What can hang from each mark
F: G
E: G L X
X: E
W: L
L: E G K
K: L
J: G
G: A E F J L

Every row comes from one small tree of marks. The marks that hang from a mark follow it in brackets, in alphabetical order. Every link used is in the known rows. Which tree was each row made from?
Known rows
X(E(G(F J) L(K))): [-2.007, -0.295,  1.408,  1.641,  1.906, -2.385, -2.159,  1.373, -4.084,
  0.691, -1.549,  0.811,  4.567, -1.126, -2.229, -3.526,  0.353,  2.753,
 -3.801, -1.916, -0.480, -3.320,  2.641, -0.893, -0.513]
W(L(E(G X))): [ 1.347, -2.681, -4.318, -0.269, -1.444,  0.166, -0.559,  0.138,  0.778,
  0.945,  0.982,  2.698, -2.122, -1.762, -2.663,  0.361,  2.057, -1.887,
 -7.285, -2.544, -4.450,  4.083,  0.369,  1.148, -0.028]
J(G(A E(L(K) X) F)): [ 1.113, -0.162,  0.182,  1.359,  1.206, -0.765,  2.444, -3.060, -2.672,
  1.537,  2.528,  0.316,  0.902,  0.205,  3.347, -2.964, -1.238,  0.490,
  4.613,  0.299,  2.706, -0.297,  3.034, -1.586, -0.283]
K(L(E)): [ 0.138, -2.543, -2.393,  0.897, -3.168,  1.058,  0.158, -1.438,  4.326,
  0.610, -1.102,  0.185, -3.179, -1.614, -3.830,  0.053, -0.807, -3.626,
 -4.220, -0.404, -0.507,  1.438, -0.922,  3.802,  3.867]
J(G(L(E K))): [ 3.508,  1.010, -3.295,  0.474,  1.096,  1.357,  0.986, -1.967,  2.458,
  1.169,  0.372,  1.955, -1.777, -0.124,  1.976, -1.774, -2.039,  1.093,
 -2.316, -1.285, -0.075, -0.332,  3.316, -2.002, -1.014]
E(G(L(K))): [ 3.559,  0.131, -1.126, -1.572,  0.848, -0.320, -0.332,  0.828,  1.407,
  1.065, -1.154,  1.141,  1.586, -1.000, -2.029,  1.291, -1.998,  2.703,
 -4.205, -1.702, -3.662,  0.199,  0.370, -2.752, -0.423]
W(L): [ 1.377, -3.234, -2.368,  2.531, -0.551,  0.942, -1.238,  1.466,  6.011,
  2.092,  0.128,  0.376, -1.368, -1.377, -3.514,  1.510,  0.277, -1.208,
 -5.279, -3.846, -0.009,  4.696,  0.151,  0.602,  2.122]
L(K): [ 1.582, -0.147, -4.399,  0.749, -0.524,  1.570, -0.556,  2.024,  4.573,
  4.473, -1.105, -1.256,  1.305, -2.900, -2.324,  1.886, -1.904,  1.279,
 -3.814, -2.797, -0.478,  1.284, -0.248, -1.445,  1.928]
J(G(L(E))): [ 1.658, -1.269, -3.012,  2.480, -0.121,  0.195,  0.924, -2.675,  2.265,
 -0.753,  0.599,  2.885, -4.338,  0.134,  1.559, -1.480, -1.071,  0.197,
 -3.080, -0.564,  1.480,  0.864,  3.221, -0.266, -1.245]
G(A E J L(K)): [ 0.083,  2.269,  5.244, -2.760,  0.823,  2.385,  2.091,  0.536,  0.516,
 -1.875, -1.346, -2.250,  1.170,  1.871,  1.312, -0.056, -0.815,  0.675,
  6.320,  0.021,  0.793, -1.297, -2.222, -2.188,  1.149]
G(E J L): [-2.272, -0.563,  4.100,  0.075, -0.410,  0.285, -0.048, -0.725,  0.817,
 -3.028, -0.190,  0.216, -1.131,  1.940, -1.221, -1.269,  0.784,  2.023,
  2.090,  0.501,  1.767, -0.488, -1.812,  1.238,  0.669]
L(E(G)): [ 0.299, -1.556, -4.035,  1.581, -2.152,  0.387,  0.445,  0.095,  1.454,
  0.259, -0.495,  1.968, -2.965, -2.637, -2.220, -0.107,  0.368, -0.421,
 -6.144, -2.463, -2.987,  0.515,  1.634,  0.594, -1.010]
E(G(A F J L(K)) X): [ 0.823, -0.001,  0.801, -2.733,  1.684, -2.850, -0.548,  1.352, -4.564,
 -2.396, -0.435,  0.275,  2.484,  0.894,  1.157,  2.495,  0.174,  0.478,
  1.280,  2.969, -3.741,  0.588, -0.512, -2.549, -1.878]
F(G(A E(L X) J)): [-5.880, -0.087,  2.068,  0.758, -1.986,  0.637, -0.113,  1.002, -3.006,
 -0.127,  0.054, -0.986, -0.350,  0.047,  1.040,  0.894,  1.787, -0.408,
  1.307,  0.691,  5.724, -1.360, -2.330,  2.492,  0.827]
K(L(E G(A J))): [ 0.401,  1.420, -0.041, -0.230, -3.619,  2.288, -0.144, -1.365,  4.049,
 -2.200, -1.825,  0.772, -5.100,  0.657, -0.479,  0.295,  0.694, -5.310,
 -2.281,  0.789,  1.239, -0.843, -0.040,  3.910,  2.342]
L(E(X)): [-1.577, -2.632, -6.876,  1.193, -3.005,  0.252,  0.525, -0.270,  0.657,
  1.486,  0.158,  0.644, -3.681, -2.734, -2.121,  1.266,  0.991, -1.231,
 -5.135, -0.294, -1.206,  2.513, -1.167,  2.551,  0.470]
J(G(A E F L)): [ 2.044, -2.312,  3.060,  2.778,  1.933, -1.525,  2.338, -2.636,  1.328,
 -1.925,  2.229,  0.907, -1.552,  1.578,  3.507, -2.439, -2.044,  0.963,
  5.723,  1.049,  3.716,  1.716,  2.576, -1.495, -1.092]
F(G(A E L)): [-1.375, -1.336,  3.053,  0.508,  0.112,  1.060,  0.780,  1.454,  2.891,
  0.562,  0.121, -1.623, -0.191, -0.175,  0.488,  1.404, -1.412,  0.994,
  2.264, -0.331,  4.399,  1.101, -2.947,  0.802,  0.699]
J(G(L)): [ 1.759, -2.173, -2.689,  3.027,  0.302, -0.884, -0.019, -1.361,  3.053,
 -0.018,  0.329,  2.745, -2.920, -0.009,  1.352, -0.018, -2.000,  1.481,
 -3.506, -0.457,  3.711,  2.190,  2.955, -0.965, -0.209]
X(E(G(A F J L(K)))): [-0.302, -1.265,  2.804, -0.150,  2.989, -2.487, -0.797,  2.875, -2.743,
 -1.123, -2.129, -0.161,  3.638, -0.251,  0.160, -0.918, -0.817,  2.023,
 -0.762,  0.280, -0.257, -0.155,  0.494, -2.683, -0.569]
E(G(A) L(K)): [ 2.523,  1.865, -0.076, -0.630, -0.437,  0.858,  1.875, -0.020, -0.731,
  1.386, -2.250, -0.245,  1.321, -1.549, -0.542,  1.259, -1.675, -0.656,
 -2.077, -3.595, -2.443, -2.299,  2.362, -3.476, -0.243]
J(G(A F L(E(X) K))): [ 3.226, -0.235, -2.417, -0.094,  2.188, -0.949,  1.878, -2.145, -0.935,
 -0.015,  1.692,  0.520, -0.919,  0.702,  4.061, -0.792, -1.756, -0.787,
  2.651,  1.752, -0.913,  1.026,  2.763, -2.420, -1.916]
F(G(E(L X) J)): [-6.270, -0.207,  0.761,  1.348, -1.869,  0.063, -2.193,  0.731, -2.738,
  0.760,  0.745,  0.263,  0.183, -0.145, -0.830, -0.448,  2.296,  1.599,
 -1.404,  0.455,  5.061, -1.736, -2.213,  3.752,  0.606]
W(L(E G K)): [ 5.113,  2.942, -3.537, -0.685,  0.202,  4.085, -1.497, -0.328,  6.837,
  3.431,  0.506,  0.914, -0.809, -0.424, -2.029, -1.395,  0.717, -1.403,
 -5.124, -4.763, -3.706,  0.539,  1.227,  0.446,  0.384]

Which tree is each row?
[-0.311,  0.003, -0.770, -0.303, -2.511, -0.255, -1.013, -1.861,  0.655,
 -2.308,  0.059,  0.685, -3.873,  1.020, -0.302,  0.129,  1.616, -5.059,
 -0.396,  3.910, -0.223,  0.229, -0.716,  5.034,  1.460] -> K(L(E(X) G(A F J)))
[ 2.850, -0.617,  0.866, -0.562,  2.631, -1.298,  2.171, -2.156, -1.206,
  0.483,  2.653,  0.330,  1.156,  1.092,  4.094, -1.886, -2.220,  1.825,
  5.809,  2.104,  1.762,  2.042,  1.082, -2.517, -0.421] -> J(G(A E(X) F L(K)))
[-0.678,  1.900,  1.696,  3.247, -0.525, -0.568, -0.925, -2.134,  0.917,
 -2.290, -0.634,  0.077, -2.426,  1.967,  0.260, -0.226,  1.356, -2.177,
  0.888, -0.613,  1.645, -3.140,  2.909,  1.615, -1.622] -> E(L(G(A F J)))
[-0.570,  1.446,  3.051, -4.159,  0.115,  1.311,  1.937,  0.395, -2.366,
 -1.493, -0.571, -1.754,  1.057,  1.463,  1.676,  0.802,  0.017,  0.807,
  5.498,  2.003,  0.252,  0.129, -3.904, -1.428,  1.356] -> G(A E(X) J L(K))
[ 0.114,  0.715,  0.418, -1.748, -1.538,  1.676,  3.427, -1.389, -1.805,
  2.328, -0.010, -2.035,  0.888, -1.000, -0.110, -0.214, -0.815, -0.354,
  3.542, -1.029,  0.463, -0.393, -1.814, -0.712,  2.123] -> G(A E(L(K) X))
[ 0.960, -3.738, -2.041, -0.006,  0.544, -4.821, -1.415, -0.256, -2.708,
 -1.103,  1.177,  2.231,  0.214, -0.319, -2.024,  1.655, -0.012,  2.114,
 -2.935,  2.473, -3.568,  2.942, -0.524,  0.371, -2.025] -> E(G(F L) X)
[ 2.020,  1.363, -1.594, -0.052, -0.371,  0.408,  0.092, -0.460, -0.404,
  2.337, -1.327,  1.042,  1.932, -1.674, -2.584, -0.152, -1.144,  1.384,
 -4.887, -3.842, -3.127, -2.703,  2.415, -2.054, -0.294] -> E(G L(K))
[ 1.403,  1.135,  2.790,  0.654, -0.893,  3.005, -0.561,  0.192,  5.082,
 -1.039,  0.443,  0.816, -2.396,  1.482,  0.046, -0.712,  2.081, -1.770,
  0.128, -2.870,  2.507,  1.718,  0.056,  1.055,  1.202] -> W(L(G(A E J)))
[ 1.613,  0.810,  3.120, -1.216,  2.548, -1.721, -0.380,  1.458, -1.388,
 -2.864, -1.219, -0.420,  2.299,  1.515,  0.858,  1.405, -0.809,  0.559,
  2.153,  0.642, -3.370, -1.041,  1.374, -3.432, -2.197] -> E(G(A F J L(K)))
[ 0.051,  0.581,  1.715,  0.227,  2.878, -1.393, -2.289,  0.710,  0.802,
 -1.190, -0.293, -1.340,  2.650,  1.889, -1.122,  0.450, -0.426,  1.493,
  2.168,  1.096, -2.229, -1.108,  0.188, -1.026, -1.100] -> G(F J L(K))
[-5.980, -1.659, -1.026,  1.334, -1.778,  0.183, -2.659,  2.932, -0.333,
  1.675,  1.156,  0.303,  0.254, -1.353, -0.562,  0.874,  1.919,  2.338,
 -2.490,  1.200,  5.596,  1.069, -3.304,  3.543,  1.050] -> F(G(E(X) J))
[-2.470, -2.314, -0.293, -0.075, -0.483, -0.544, -1.272,  1.030,  0.361,
  1.860,  1.559,  0.126,  0.233, -0.601, -1.257,  0.944, -0.082,  3.153,
 -1.262,  1.425,  3.397,  2.038, -4.384,  2.866,  0.760] -> F(G(E(X) L))
[ 1.978,  0.611, -5.328, -2.750, -1.408,  1.337,  2.062,  1.133, -1.393,
  2.250, -0.675,  0.328, -0.110, -3.023,  0.363,  1.873, -0.372, -1.054,
 -3.559, -1.093, -4.878,  0.892, -0.091, -1.954, -0.364] -> L(E(G(A) X) K)
[-2.616, -2.118,  0.892,  3.644, -0.278, -1.358, -0.573,  1.779,  1.562,
 -2.169, -0.730, -1.711, -1.240,  0.189,  0.355,  2.295,  0.477, -2.101,
  2.059,  0.657,  1.891,  1.452,  1.150, -0.027, -0.384] -> G(A F J)
[-2.210,  1.989, -0.734, -2.664,  0.368,  1.742, -0.617,  2.543, -1.183,
  0.228, -1.085, -1.623,  0.240,  0.246,  2.111,  3.014,  0.396, -0.997,
 -0.082,  1.464,  0.518, -1.298, -2.656,  0.077, -0.679] -> F(G(A J L(E(X) K)))
[-0.434, -0.526,  2.516, -0.367, -2.152, -0.732, -1.056, -1.755,  1.278,
 -1.883,  0.867,  0.389, -1.694,  1.401, -0.507, -0.741,  0.946, -2.460,
  2.287,  4.017,  2.719,  1.101, -2.145,  4.542,  2.945] -> K(L(G(A E(X) F J)))
[ 2.693,  3.032, -7.402, -1.599, -1.805,  2.511, -0.835, -0.628,  2.537,
  3.959,  0.499,  1.064, -1.745, -2.066, -0.874, -0.079,  0.615,  0.179,
 -5.407, -0.787, -2.791, -0.286, -0.443,  1.419, -0.166] -> L(E(X) G K)
[ 1.267,  4.490,  1.405,  1.067,  0.695,  0.825, -0.946, -1.355,  0.986,
 -0.090, -0.899, -1.044,  0.558,  1.693,  0.533, -0.532,  0.249, -1.158,
  1.764, -1.346, -0.145, -4.488,  2.854, -0.482, -1.268] -> E(L(G(A F J) K))
[-0.338, -1.723,  1.666,  0.301, -1.773, -0.855,  0.198, -0.545,  0.136,
 -3.122, -1.081,  0.686, -1.976,  0.112, -1.371, -0.153,  0.331, -4.468,
 -0.761,  1.343, -2.142, -0.103,  1.015,  2.216,  1.198] -> K(L(E(G(A F J))))
[ 0.450, -1.349,  2.308,  4.492,  0.686, -0.984,  2.641, -3.561, -0.019,
 -0.596,  2.177,  0.755, -1.608,  0.847,  2.768, -3.756, -1.243, -0.293,
  4.702, -0.801,  4.652, -0.290,  4.447, -0.751, -0.758] -> J(G(A E(L) F))
[-0.739,  0.638,  4.489, -2.889,  2.091, -1.002,  0.967, -0.138, -3.189,
 -2.181,  1.020, -2.297,  2.759,  2.488,  1.470, -0.265,  0.101,  0.916,
  8.542,  3.500, -1.128, -0.065, -2.792, -1.042, -0.243] -> G(A E(X) F J L(K))
[ 0.909, -2.969, -3.331, -1.058, -1.348, -2.874, -0.605,  0.443, -1.999,
 -0.455, -0.243,  2.733, -1.064, -1.233, -1.938,  2.730, -0.077,  1.995,
 -5.811,  1.272, -2.581,  3.005, -1.352,  0.046, -0.556] -> E(G(L) X)
[-4.249,  1.972,  1.883, -0.894, -0.749,  1.834, -0.142,  1.658, -2.814,
  1.785, -0.214, -1.890,  2.104, -0.208,  1.429,  0.664,  0.946,  0.335,
  2.053,  0.021,  4.309, -2.581, -2.422,  0.840,  1.141] -> F(G(A E(L(K) X) J))
[-2.646,  1.396,  2.501, -3.100,  0.690,  1.276, -0.369,  2.730, -1.511,
  0.503, -0.019, -1.884,  2.415,  0.713,  1.998,  1.883,  0.061,  1.633,
  3.157,  2.016,  3.264, -0.409, -4.335, -0.069,  0.725] -> F(G(A E(X) J L(K)))
[ 2.001, -0.074, -4.161, -1.775, -0.011, -0.422,  1.296,  0.574, -2.152,
  1.573,  0.451, -0.297,  1.040, -2.265,  0.283,  0.803, -0.264, -0.843,
 -0.978,  0.008, -5.855,  0.714,  0.755, -1.781, -1.503] -> L(E(G(A F) X) K)
[ 2.489,  2.628, -2.447, -0.185,  0.072, -0.498, -0.185, -1.909, -0.683,
  2.349,  0.349, -0.681,  0.493,  0.088, -0.059,  0.697, -0.162, -0.909,
  0.153,  0.142, -1.274, -1.569,  0.742,  0.122, -0.641] -> E(L(G(A F) K) X)
[-0.200,  1.146,  0.989, -2.466,  1.768, -0.515,  0.709, -0.296, -2.862,
 -2.654, -0.166, -2.070,  0.352,  1.942,  1.551,  0.904,  0.559, -2.054,
  5.039,  2.926, -4.093, -0.849, -0.716, -0.965, -1.759] -> G(A F J L(E(X) K))
[-3.061,  1.071,  1.135, -2.382,  0.779,  0.740, -2.275,  2.387, -1.334,
  1.554,  0.746, -0.630,  2.886,  0.435,  0.078,  0.586,  0.547,  3.768,
  0.288,  1.865,  2.443, -0.809, -4.261,  1.347,  0.528] -> F(G(E(X) J L(K)))
[-2.457,  2.080,  2.362, -1.928, -1.448,  1.715,  2.146, -0.691, -3.889,
 -0.295, -0.798, -1.712,  0.925,  0.471,  0.804, -0.355,  1.073, -0.741,
  4.218, -0.048,  1.578, -2.163, -1.643, -0.457,  1.767] -> G(A E(L(K) X) J)
[ 3.232,  2.908,  3.658, -0.735,  2.056,  2.590, -1.440,  0.521,  4.518,
  0.520,  1.487, -0.839,  1.842,  1.952,  0.525, -1.971,  1.111, -0.658,
  3.446, -2.362, -0.568,  0.329,  0.797, -0.543,  0.251] -> W(L(G(A E F J) K))
[ 1.548, -1.908, -1.134, -0.501,  1.660, -1.287, -0.794,  2.301, -0.292,
  2.307, -2.088,  1.202,  2.977, -2.434, -2.463, -1.105, -1.850,  4.014,
 -6.276, -1.909, -0.548,  0.950, -0.527, -1.969,  1.094] -> X(E(G(L(K))))
[ 2.520,  1.001,  1.058,  0.477,  1.264, -1.096,  1.126, -0.545, -1.420,
  0.691, -0.844, -0.767,  2.795, -0.683, -0.626,  0.181, -1.682, -0.427,
  0.720, -2.386, -3.684, -2.498,  3.291, -3.090, -1.459] -> E(G(A F) L(K))
[-3.966, -2.415,  2.042,  1.324, -0.848, -1.541,  0.487,  0.382, -2.449,
 -2.093,  1.333, -1.319, -0.428,  0.433,  0.850,  0.194,  1.456, -0.601,
  5.306,  2.745,  2.125,  2.073, -1.658,  1.371,  0.265] -> G(A E(X) F J)
[ 1.603,  4.494, -0.887,  0.068,  0.578,  2.361, -0.700, -0.140,  2.870,
 -0.398, -0.200, -1.013, -0.800,  0.819,  1.648, -0.791,  0.904, -1.997,
  1.526, -0.480, -2.245, -3.173,  2.241, -0.131, -2.230] -> L(E G(A F J) K)
[-3.623, -2.549,  1.623,  3.776,  0.971, -3.614, -2.147,  0.706, -4.191,
 -1.115, -1.323,  1.769,  1.706, -0.715, -2.721, -3.284,  1.302,  1.855,
 -4.609, -1.226,  1.190, -2.044,  2.542,  1.022, -0.812] -> X(E(G(F J) L))
[-3.068, -1.672,  4.116,  2.778, -0.085, -0.429,  0.787,  0.597,  0.712,
 -2.464,  0.706, -1.807, -0.347,  0.833,  0.682, -0.933,  0.812, -0.765,
  6.171,  0.688,  2.594,  0.614, -0.130,  0.400,  0.145] -> G(A E F J)
[-0.759,  0.774, -0.574, -1.807,  1.807, -1.302, -1.550, -0.832, -2.672,
 -1.752,  0.675, -0.671,  1.072,  1.671, -0.506, -0.448,  1.255,  0.179,
  1.797,  2.753, -4.597, -1.314, -0.719,  0.546, -1.869] -> G(F J L(E(X) K))
